Each row was made from one walk, in order. Every step used is in the known rows, and no mark comes twice. Write each row's walk.
Known rows:
gurik feto: [+1.02,+0.81,-1.73,+0.04,+0.43,-1.85,+0.45,+1.88,+0.48,+0.69,+0.14,+0.24,-1.56,-0.65,-1.94,+1.35,+0.81,+1.05,-2.41,+1.22,-3.45,-0.38,-1.21]
gurik voru mezu: [-0.22,-2.80,-1.67,+0.88,-2.27,-0.10,-0.02,-1.57,+0.82,+0.02,-1.04,+0.53,-0.56,-1.15,+0.87,+2.00,+0.41,+1.09,-1.29,+2.58,-0.18,-1.65,-0.03]
mezu voru: [-0.71,+0.31,-3.22,+1.40,-1.82,-0.78,+0.86,+1.30,-0.74,+0.57,-0.04,-2.12,+0.95,+1.12,-1.16,+1.27,+0.18,-0.05,-0.91,+0.37,-0.60,-2.08,-3.13]
kogat mezu tari gurik: [-2.29,+1.31,-3.01,-0.22,-2.44,-0.50,+2.09,-0.64,+3.93,+1.52,-1.77,-1.04,-0.54,+1.55,-0.27,+1.83,-0.03,+1.11,-3.10,+0.24,+0.03,-1.47,+0.16]
feto gurik: [+2.16,-0.88,-2.95,+0.46,+1.23,-2.25,+2.24,+0.51,+2.65,+0.79,-1.00,-0.20,-0.85,-0.53,+0.43,+0.34,+0.59,+0.88,-1.20,-0.12,-1.05,-1.84,-0.67]
voru mezu tari gurik: [-1.18,+0.08,-2.50,+0.37,-1.44,-0.74,+2.54,-3.08,+0.96,+1.60,-1.91,+0.72,-0.03,+0.65,+0.32,+1.68,-0.12,+1.47,-2.05,+2.67,+0.45,-2.03,+0.28]
tari zude feto gurik voru: [+0.47,-1.47,-2.72,+0.25,-1.29,-1.94,+1.19,+0.11,+1.48,-0.15,-0.46,-3.72,+0.87,+0.99,+0.88,-0.59,+0.58,+1.38,-3.86,+1.20,-1.27,-2.02,-0.04]
feto gurik voru mezu tari: [-0.14,-2.02,-3.11,+1.03,-2.24,-0.69,+1.76,-3.70,+0.13,+0.59,-1.61,+3.97,-1.52,-0.70,+1.26,+1.93,+0.34,+1.65,-1.92,+3.44,-1.06,-2.43,+0.07]
zude kogat mezu: [-2.16,+1.16,-2.00,+0.06,-1.72,-2.47,-0.86,+1.52,+5.84,+0.49,-0.27,-1.57,-1.78,+0.14,-1.96,+3.21,+0.14,-0.17,-1.68,+0.14,-1.29,-1.13,-0.33]
feto gurik voru mezu: [+1.68,-2.93,-1.94,+0.95,-2.00,-0.96,+0.82,-0.98,+1.37,+0.07,-1.40,+0.18,-0.83,-0.74,+1.83,+1.24,+0.39,+1.74,-1.61,+2.42,-0.01,-1.97,+0.04]
gurik feto zude kogat: [+0.77,+1.54,-2.74,+0.42,+1.34,-4.27,+0.85,+2.83,+0.91,+0.82,-0.25,-2.78,-1.25,-1.16,-2.55,+1.89,+0.37,+0.14,-1.58,+2.79,-2.73,-1.59,+0.50]
feto zude kogat mezu voru: [-1.48,+1.91,-3.80,+1.07,-3.68,-2.42,+0.18,+4.16,+2.72,+0.27,-0.28,-6.16,+0.07,+1.08,-1.64,+2.76,-0.26,-0.10,-1.47,+0.13,-0.71,-2.14,-1.79]
feto zude kogat mezu tari gurik: [-1.98,+1.97,-3.62,-0.12,-2.02,-1.99,+2.36,+0.54,+4.02,+1.55,-1.93,-3.12,-0.59,+1.23,-0.78,+2.10,-0.24,+0.84,-2.93,+1.12,-0.05,-2.00,+1.07]
voru mezu: [-0.05,-1.72,-1.41,+0.70,-0.27,-1.08,+0.56,-1.69,+1.27,+0.36,-0.66,+0.37,-0.99,-1.74,+0.24,+2.50,+0.24,+0.65,+0.08,+2.59,-0.50,-1.44,-0.22]
kogat mezu voru: [-1.66,+1.02,-3.21,+0.93,-4.14,-0.63,+0.07,+2.91,+2.68,+0.24,-0.09,-4.10,+0.03,+1.45,-0.99,+2.41,-0.01,+0.19,-1.64,-0.97,-0.75,-1.57,-2.79]
feto gurik voru: [+1.36,-2.18,-3.16,+0.63,-1.30,-0.88,+1.25,+0.48,+1.76,+0.33,-1.28,+0.00,-0.36,+0.46,+0.95,-0.09,+0.82,+1.15,-2.81,+0.14,-0.78,-1.90,-0.61]
tari mezu: [-0.44,+0.35,-1.89,-0.32,+0.93,-1.05,+3.54,+0.91,+4.56,+0.20,-0.45,-0.69,-0.92,+0.33,-0.56,+2.31,+0.12,+0.27,+0.25,-2.47,-0.30,+0.54,-0.24]
tari zude feto gurik voru mezu kogat: [-0.42,-0.48,-1.54,+0.67,-3.52,-2.61,-1.08,-1.62,+0.24,-0.06,-0.11,-2.34,-0.03,+0.78,+1.48,+0.97,+0.19,+1.31,-1.49,+2.13,-0.21,-3.70,+0.43]
zude feto gurik voru mezu: [+1.32,-2.23,-1.55,+1.12,-2.33,-1.81,+0.19,-1.49,+1.24,-0.08,-0.94,-0.78,-0.40,-0.94,+1.71,+1.18,+0.38,+2.07,-2.42,+3.05,-0.45,-1.95,+0.03]
zude kogat mezu tari gurik: [-2.42,+1.94,-2.89,-0.10,-2.18,-1.58,+1.64,-0.97,+3.97,+1.60,-1.57,-0.47,-0.64,+1.80,-1.06,+2.09,-0.23,+0.94,-3.22,+1.15,-0.14,-1.86,+0.13]
feto gurik voru mezu kogat: [+0.60,-1.07,-1.80,+1.14,-3.45,-1.81,-1.23,-1.34,+0.42,+0.38,-0.76,+1.16,-1.17,+0.29,+1.41,+1.35,+0.42,+1.22,-0.71,+1.36,+0.10,-3.47,+0.01]

Write each row's walk:
[-1.91,-0.43,-3.26,+0.09,-4.23,+0.54,+1.16,-0.38,+2.88,+0.93,-1.88,-0.86,-0.02,+2.15,+0.32,+1.06,+0.31,+1.33,-4.40,+0.38,+0.14,-1.66,+0.15]
kogat mezu tari gurik voru
[-1.54,-0.82,-2.61,+0.25,-0.41,-3.00,+1.77,-2.76,+0.58,+0.37,-0.73,-0.42,-0.05,+0.88,-0.37,+1.65,-0.21,+0.56,-1.88,+4.60,-1.06,-2.87,+0.69]
feto gurik voru mezu tari zude kogat
[-3.89,+1.40,-2.52,-0.43,-1.25,-2.46,+0.79,-1.69,+2.55,+0.01,+0.61,-4.04,+0.19,+0.17,-0.88,+1.84,+0.05,+0.49,-3.22,+1.76,-2.48,-1.57,+0.22]
kogat mezu tari zude feto
[-2.78,+1.56,-4.02,+0.15,-1.86,-2.33,+1.11,-0.27,+3.82,+0.89,-1.03,+0.06,-2.36,-0.63,-1.40,+3.49,+0.09,+0.05,-1.72,+1.55,-2.21,-1.93,+0.62]
feto zude kogat mezu tari
[-4.15,+0.15,-3.32,-1.08,-1.27,-0.58,+2.37,-1.05,+3.22,+0.20,-0.40,-3.04,-0.43,+0.82,-0.45,+2.35,-0.02,-0.22,-1.63,+0.44,-1.87,-1.63,+0.71]
kogat mezu tari zude
[+1.54,+1.03,-3.30,+0.00,-0.72,-2.35,+3.02,+2.36,+0.37,+1.03,-1.56,-4.28,-1.02,-1.16,-0.23,+1.63,+0.22,+1.73,-2.32,+2.37,-1.68,-1.50,+1.54]
voru mezu tari gurik feto zude
[+0.75,-2.46,-1.75,+0.54,-2.06,-1.82,+0.83,-1.45,+1.16,-0.40,-0.71,-3.12,+0.36,-0.34,+1.86,+0.91,+0.13,+1.87,-2.39,+3.22,-0.34,-2.11,+0.49]
tari zude feto gurik voru mezu
[+0.71,+2.08,-4.03,-0.49,-1.60,-2.29,+2.60,+4.16,+2.81,+0.98,-1.44,-5.53,-1.43,-0.33,-0.68,+1.69,+0.26,+1.47,-3.13,+0.41,-2.21,-0.94,+1.45]
kogat mezu tari gurik feto zude
[+1.23,+1.53,-3.89,-0.21,-0.03,-2.34,+3.12,+3.11,+0.61,+1.23,-1.39,-4.44,-0.80,-0.63,-0.84,+1.06,+0.39,+1.26,-2.78,+1.39,-2.18,-1.34,+1.24]
mezu tari gurik feto zude
[+0.35,+2.32,-3.34,+0.30,+0.50,-4.14,+1.98,+1.51,+0.47,+1.38,-0.95,-2.21,-0.92,-0.15,-2.32,+1.73,+0.09,+0.71,-2.58,+3.43,-2.12,-2.00,+0.88]
mezu tari gurik feto zude kogat
[+0.99,+2.00,-2.63,+0.22,+0.95,-4.23,+1.39,+3.04,+1.27,+1.20,-0.75,-4.20,-0.58,-0.25,-2.32,+1.45,+0.13,+0.52,-2.30,+2.70,-1.71,-1.66,+0.80]
tari gurik feto zude kogat
[+0.55,+1.75,-2.78,+0.48,-0.12,-4.10,+1.68,+0.94,+0.47,+1.24,-1.12,-2.06,-1.06,-0.61,-1.73,+2.25,-0.11,+1.12,-2.05,+4.62,-1.69,-2.07,+1.29]
voru mezu tari gurik feto zude kogat
[-0.87,-0.06,-1.29,+0.94,-2.04,-1.86,-1.46,-1.74,+0.35,+0.68,-0.19,+1.23,-1.32,-0.38,+0.24,+2.30,+0.27,+0.27,+0.63,+1.33,-0.19,-3.14,-0.14]
voru mezu kogat
[-0.75,-0.77,-3.35,+0.06,-3.24,-1.69,+1.09,-0.29,+3.08,-0.17,-0.75,-2.86,-0.16,+1.24,+1.01,+0.49,+0.38,+1.63,-4.60,+0.94,-1.65,-2.06,+0.13]
kogat mezu tari zude feto gurik voru
[-0.50,+1.00,-2.81,+0.84,-1.80,-0.86,+2.87,+2.24,+1.70,+0.18,-0.07,-3.00,+0.76,+1.95,-0.77,+2.06,-0.23,+0.29,-0.23,-1.78,+0.10,-0.58,-2.69]
tari mezu voru
[-0.23,-1.15,-3.34,+0.35,-1.82,-1.81,+1.66,-1.38,+0.88,+0.07,-0.67,-1.73,+0.50,+0.98,+0.95,-0.17,+0.48,+1.50,-4.18,+1.83,-1.57,-2.34,-0.03]
mezu tari zude feto gurik voru
[-0.52,+0.84,-3.05,-0.28,-0.85,-3.39,+2.04,-0.45,+3.87,+0.14,-0.27,-3.99,-0.39,+0.38,+0.54,+0.87,+0.12,+1.40,-3.20,+0.84,-2.03,-1.91,+0.16]
kogat mezu tari zude feto gurik
[-1.65,+0.30,-3.92,+0.20,-3.81,-1.00,+1.45,+0.75,+2.77,+0.92,-2.04,-2.97,-0.08,+1.79,-0.12,+1.33,+0.10,+1.08,-4.17,+1.29,+0.04,-2.21,+1.08]
feto zude kogat mezu tari gurik voru
[-2.54,+0.59,-1.74,-0.26,+0.90,-2.74,+0.69,-0.95,+1.15,+0.00,+0.89,-5.35,+1.34,-0.03,-0.95,+0.78,+0.25,+0.10,-2.31,+1.79,-1.96,-1.50,+0.00]
tari zude feto
[-3.05,+0.68,-3.56,+0.03,-2.30,-0.51,+0.94,-1.34,+3.87,+0.81,-0.92,+2.17,-2.32,-0.35,-0.73,+3.13,+0.32,+0.34,-1.92,+0.23,-2.09,-1.43,-0.30]
kogat mezu tari
[-2.71,+1.59,-3.03,+0.59,-3.62,-1.95,+0.13,+2.74,+2.49,+0.05,+0.26,-5.96,+0.67,+2.42,-1.77,+2.61,-0.47,-0.28,-1.73,+0.39,-0.68,-2.16,-2.15]
tari zude kogat mezu voru
[+1.66,+0.28,-2.34,+0.72,+0.94,-3.63,+1.15,-0.26,+2.52,+0.56,-0.20,-1.67,-0.38,-0.76,+0.19,+0.11,+0.55,+1.44,-2.53,+0.97,-1.72,-1.73,-0.82]
zude feto gurik
[-3.03,-1.17,-2.61,-0.41,-0.09,-0.79,+2.80,-3.15,+0.21,+0.22,-0.56,-1.53,+0.14,-0.16,+0.17,+2.11,-0.10,+0.20,-0.61,+3.06,-1.34,-2.14,+0.86]
voru mezu tari zude
[-0.30,+2.81,-2.06,-0.22,-2.06,-2.50,+0.89,+1.15,+2.39,+1.48,-0.75,-0.39,-1.56,+1.37,-2.21,+1.97,+0.12,+1.86,-4.58,+2.13,-2.50,-0.89,-0.42]
zude kogat mezu tari gurik feto
[-2.95,-0.64,-2.34,+0.19,-0.68,-2.32,+1.32,-3.21,-0.02,+0.37,-0.45,-0.16,+0.08,+0.77,-1.10,+2.19,-0.21,+0.02,-1.74,+4.77,-1.11,-2.66,+0.75]
gurik voru mezu tari zude kogat
[-1.74,-1.81,-2.81,+0.96,-2.50,+0.02,+1.18,-4.15,-0.38,+0.58,-1.29,+4.27,-1.39,-0.77,+0.64,+2.49,+0.36,+1.13,-1.74,+3.70,-1.19,-2.13,+0.05]
gurik voru mezu tari
[+1.73,+0.79,-3.56,-0.13,+0.98,-2.51,+1.89,+4.31,+0.75,+0.54,-0.56,-4.54,-1.27,-1.95,-1.24,+1.34,+0.74,+0.62,-1.56,+0.75,-3.07,-0.91,+0.76]
gurik feto zude
[-1.57,-2.06,-3.15,-0.24,-1.08,-0.85,+3.29,-2.82,+0.45,+0.03,-1.12,-1.32,+0.14,+0.43,+1.32,+1.26,+0.01,+0.95,-1.73,+3.02,-1.01,-2.47,+0.95]
feto gurik voru mezu tari zude
